(in the rows, 128 means zero)
Known rows, with every step that occurs
p/w/y/a/m: [137 188 129 147 155 110 144 102 112 204 105 206  46 196 122 163 112 114
 167  99  86 126 145  57 130 129 132 148 106]
m/w: [118 125 133  86 144 143 110 124 126 115 125 121  91  80 133 128 141 124
  88 124 108 155 123 140 114 152  97 121 124]
u/w/m/a/p: [190 115 198 165 109  85  69 107 128 139 133 168  65 139 142 147 130  47
  96  97 114 143 136 145 168 126 155 182 141]
l/a/u/w/r: [147 107 202 133 131 136 146  88 136 171 166 119  92 186 132 165  69  29
  97 106 155 195 175  98 203 104 131 180 188]
y/w/u/a/p: [138 148 174 162 122 117  59  80 135 176  94 149  55 161 136 177 113  78
  75  80 113 180 120 139 158 119 118 196 204]
a/p: [124 142 132 150 123 101  73 110 155 140 122  94 101 147 132 133 134 110
 125 110 119 157 124 133 132 139 146 144 164]
u/w: [134 122 181 125 115 130 140 114  92 113 140 158 108 115 138 168 139 100
  91  87 136 147 114 108 159 105 115 159 137]
w/m/a: [190 103 142 145 130 110 113 137 137 142 131 169 111 132 127 103 113  89
 137 159 114  93 151 157 131 135 144 133  96]
l/a/p/w/r: [102 119 153 150 142 107  68  69 161 164 141 100  28 226 131 140  77  51
 109  61 116 173 200 121 191 152 149 137 188]
r/w/u: [104 110  92 130 132 119 107 102 143 163 130 108 113 137 120 100 110 123
 133 129 129 136 129 100 137 127 121 117 164]
r/w: [119 128  92 123 122 123 117 118 133 139 138 106 124 124 122  95 125 134
 133 131 128 127 129 121 120 132 115 105 136]
y/a/u/w: [147 146 187 138 113 129 152 107 119 160 136 157 112 153 114 165  93 103
  89 129 135 161 143 108 145  92 112 210 177]
a/u/w/y: [156 132 157 138 132 109 186 104  91 182 102 143  85 135 133 191 122  72
 128  76 136 202  99  63 174  88 123 169 172]
y/w/p/a/h: [111 138 178 113 118 130 154 105 127 209  94 124  87 129 102 150  97 162
 104  67 113 126 117 136 114 117  94 177 175]
r/w/p/a: [118 113 119  98 122 128 172  89 131 170 133  97  94 123 116 112  92 175
 120  81 139 107 129 111 139  95  93 121 175]
y/a/m/w/u: [128 168 154 109 157 143  79 110 155 181 139 167  75 131 131 127 113 121
 112 170  92 144 141  98 106 155 114 171 124]
l/a/m: [161 166 144 142 142 146 115 122 149 168 160 169 114 182 150 122 117 100
 181 164 128 133 136  82 142 143 150 125  82]
p/w/r: [ 93  98 146 123 139 104 122  88 120 125 147 113  65 169 113 134  94  93
  85  67 105 120 191 136 167 140 129 132 158]
w/y/a/h: [141 180 131 151 132 116 139 135 134 241  81 159 119 170 125 148 110 104
 191 113 121 152 126 101 118 125 128 169 142]
p/a/u/w/m: [179  94 200 129  95  97 202  91  85 137 186 180  83  73 128 191  97 124
  85  76 132 140 138 102 171  64  99 178 145]
y/w/p/a: [116 128 156 100 130 141 158 107 119 169  91 135  78 116  98 151  96 162
  81  91 121 121 112 133 115 100  87 156 170]
m/a/p: [156 144 134 151 134 105  88 112 165 147 104  97  93 199 125 106 134  87
 127 123 119 135 137 160 134 152 163 155 162]
m/a/u/w: [173 117 188 134 127 121 175 100 113 142 127 134 100 183 116 140 118  72
  93 113 133 145 132 126 165 111 135 192 170]
l/a/m/w: [151 162 153 101 156 164  98 118 148 156 157 162  80 132 153 124 132  97
 144 158 107 165 134  88 129 164 116 116  78]
p/w: [ 98 115 128 126 135 116 137  98 103 114 126 145  76 150 119 143 119 134
 106  72 105 118 150 117 146 136 120 122 134]
y/w/p: [108 129 147 120 137 140  87 125 140 175  67 126  94 125 101 132 104 124
  89 127 110 144 110 137 113 133 112 151 164]
w/y/a/p: [143 187 111 161 137 104  93 123 154 212  72 135  79 177 127 157 113  91
 161 114 119 180 121 105 123 118 139 163 173]

Rows
[155 168 108 147 143 118 166 128 141 222  84 140 110 170 108 149  86 101
 162 144 128 176 132  93 124 103 129 167 172]  w/y/a/u
[174 145 191 154 135 128 122  85 123 166 161 188  93 170 168 156 118 102
 141 110 125 127 136  84 178 111 138 172 128]  w/u/a/m
[ 97 129 133 149 128  88  81  82 132 129 120 111  46 171 124 147 127 122
 103  51  96 149 148 127 154 148 139 138 168]  a/p/w
[134 187  74 156 131 101  79 114 161 225  80 116  77 174 118 123 112  98
 167 121 119 174 124  97 117 123 128 139 180]  r/w/y/a/p
[100 128 127 131 140 133  94 119 130 164  86 143  98 134 104 143 112 108
  91 136 111 148 112 122 112 136 115 155 160]  y/w/u
[134 140  67 129 137 117 141 122 119 189  98 120 100 130 129 116 131 107
 172 109 126 158 107  82 129 120 118  95 140]  r/w/y
[188 164 190 147 123 132 136 100 112 142 167 187 106 155 168 150 135 115
 140 111 119 120 138 105 162 114 133 162  96]  u/a/m
[152 139 157 130 132 124 165 118  77 162  99 172  85 124 147 191 141  75
 126  66 134 176  93  71 167  92 119 146 140]  u/w/y
[162 140 195 148 107 123 138 101 113 167 143 154 126 150 158 151 124 115
 140  69 131 137 144 135 170 115 119 176 140]  u/a/h
[154 113 174 143 128 135 133  89 115 152 135 165 103 151 156 161 106 104
 113  90 140 139 138 115 186  95 117 167 165]  w/u/a
[197  98 141 154 125  98 134 124 153 164 134 146 112 141 112 101  93  87
 135 168 113 122 158 148 138 130 151 156 131]  w/m/a/u
[130 107 203 122 121 120 123 105 104 125 157 126  97 134 134 161 113  62
  68  84 135 147 156 125 177 110 124 169 163]  u/w/r
[144 110 135 139 126 130 124  81 117 168 141 146 100 145 151 128 104 108
 117  96 140 136 139 111 177  99 105 144 174]  r/w/u/a
[115 126 105 130 152 106 162 100  90 163  86 159  51 157 126 166 123 106
 142  49 107 150 128  77 157 122 124 111 137]  p/w/y
[158  88 141 141 135  96 121 106 117 127 130 188  56 151 115 118 104  96
 113 103  92  83 174 148 150 144 137 128 104]  p/w/m/a
[113 120 143 110 110 118 164  88 141 210 134  87 102 137 117 108  96 175
 145  59 130 115 131 116 140 112 100 143 183]  r/w/p/a/h
[194  97 197 140 115 110 125 123 102 127 143 202  91 120 139 145 124  62
  98 119 120 111 139 136 162 115 135 164 106]  u/w/m/a
[179 103 105 139 121 105 101 127 145 153 142 152 107 124 118  70 112  95
 143 165 111  93 152 150 124 140 133 110 103]  r/w/m/a
[141 123 136 118 121 118 221  96 121 145 159 109 112 131 111 146 102 164
 116 100 138 134 138 120 137  88 108 153 168]  p/a/u
[137 157 151  96 146 138  99 119 133 131 153 141  86 102 142 120 154 126
 115 144  90 149 119 107 110 166 117 128  89]  a/m/w
[115 107 151  80 146 135  92 114 139 127 143  89  83  98 127 122 117  86
  69 116 107 157 163 153 136 155 107 135 149]  m/w/r
[127 107 118 107 121 117 191  78 146 191 137  72  94 136 101 106  74 176
 121  89 139 135 136 109 146  88 100 142 209]  r/w/p/a/u
[174 143 218 101 139 139  98  86 123 142 184 148  64 128 165 141 124  74
  81 103 100 151 174 133 170 142 111 165 119]  u/a/m/w/r
[148 103 100 141 109 103  86 127 133 144 155 149 116  74 125  98 110 123
 141 146 113 115 144 124 125 130 120  96 106]  r/w/m
[ 80 114 132 157 139  86  74  65 143 155 111 112  36 185 124 154 111 108
 103  49 100 157 147 104 169 143 143 151 200]  a/p/w/u
[108 134 130 152 139 115  83  79 148 154 126 131  40 206 133 149 100  90
 131  67 118 170 159 105 174 146 138 126 161]  l/a/p/w
[139 168 112  95 155 145 126 134 121 193  77 162  72 110 126 150 121 101
 124 131 109 179 121 107 105 131  92 141 136]  m/w/y/a
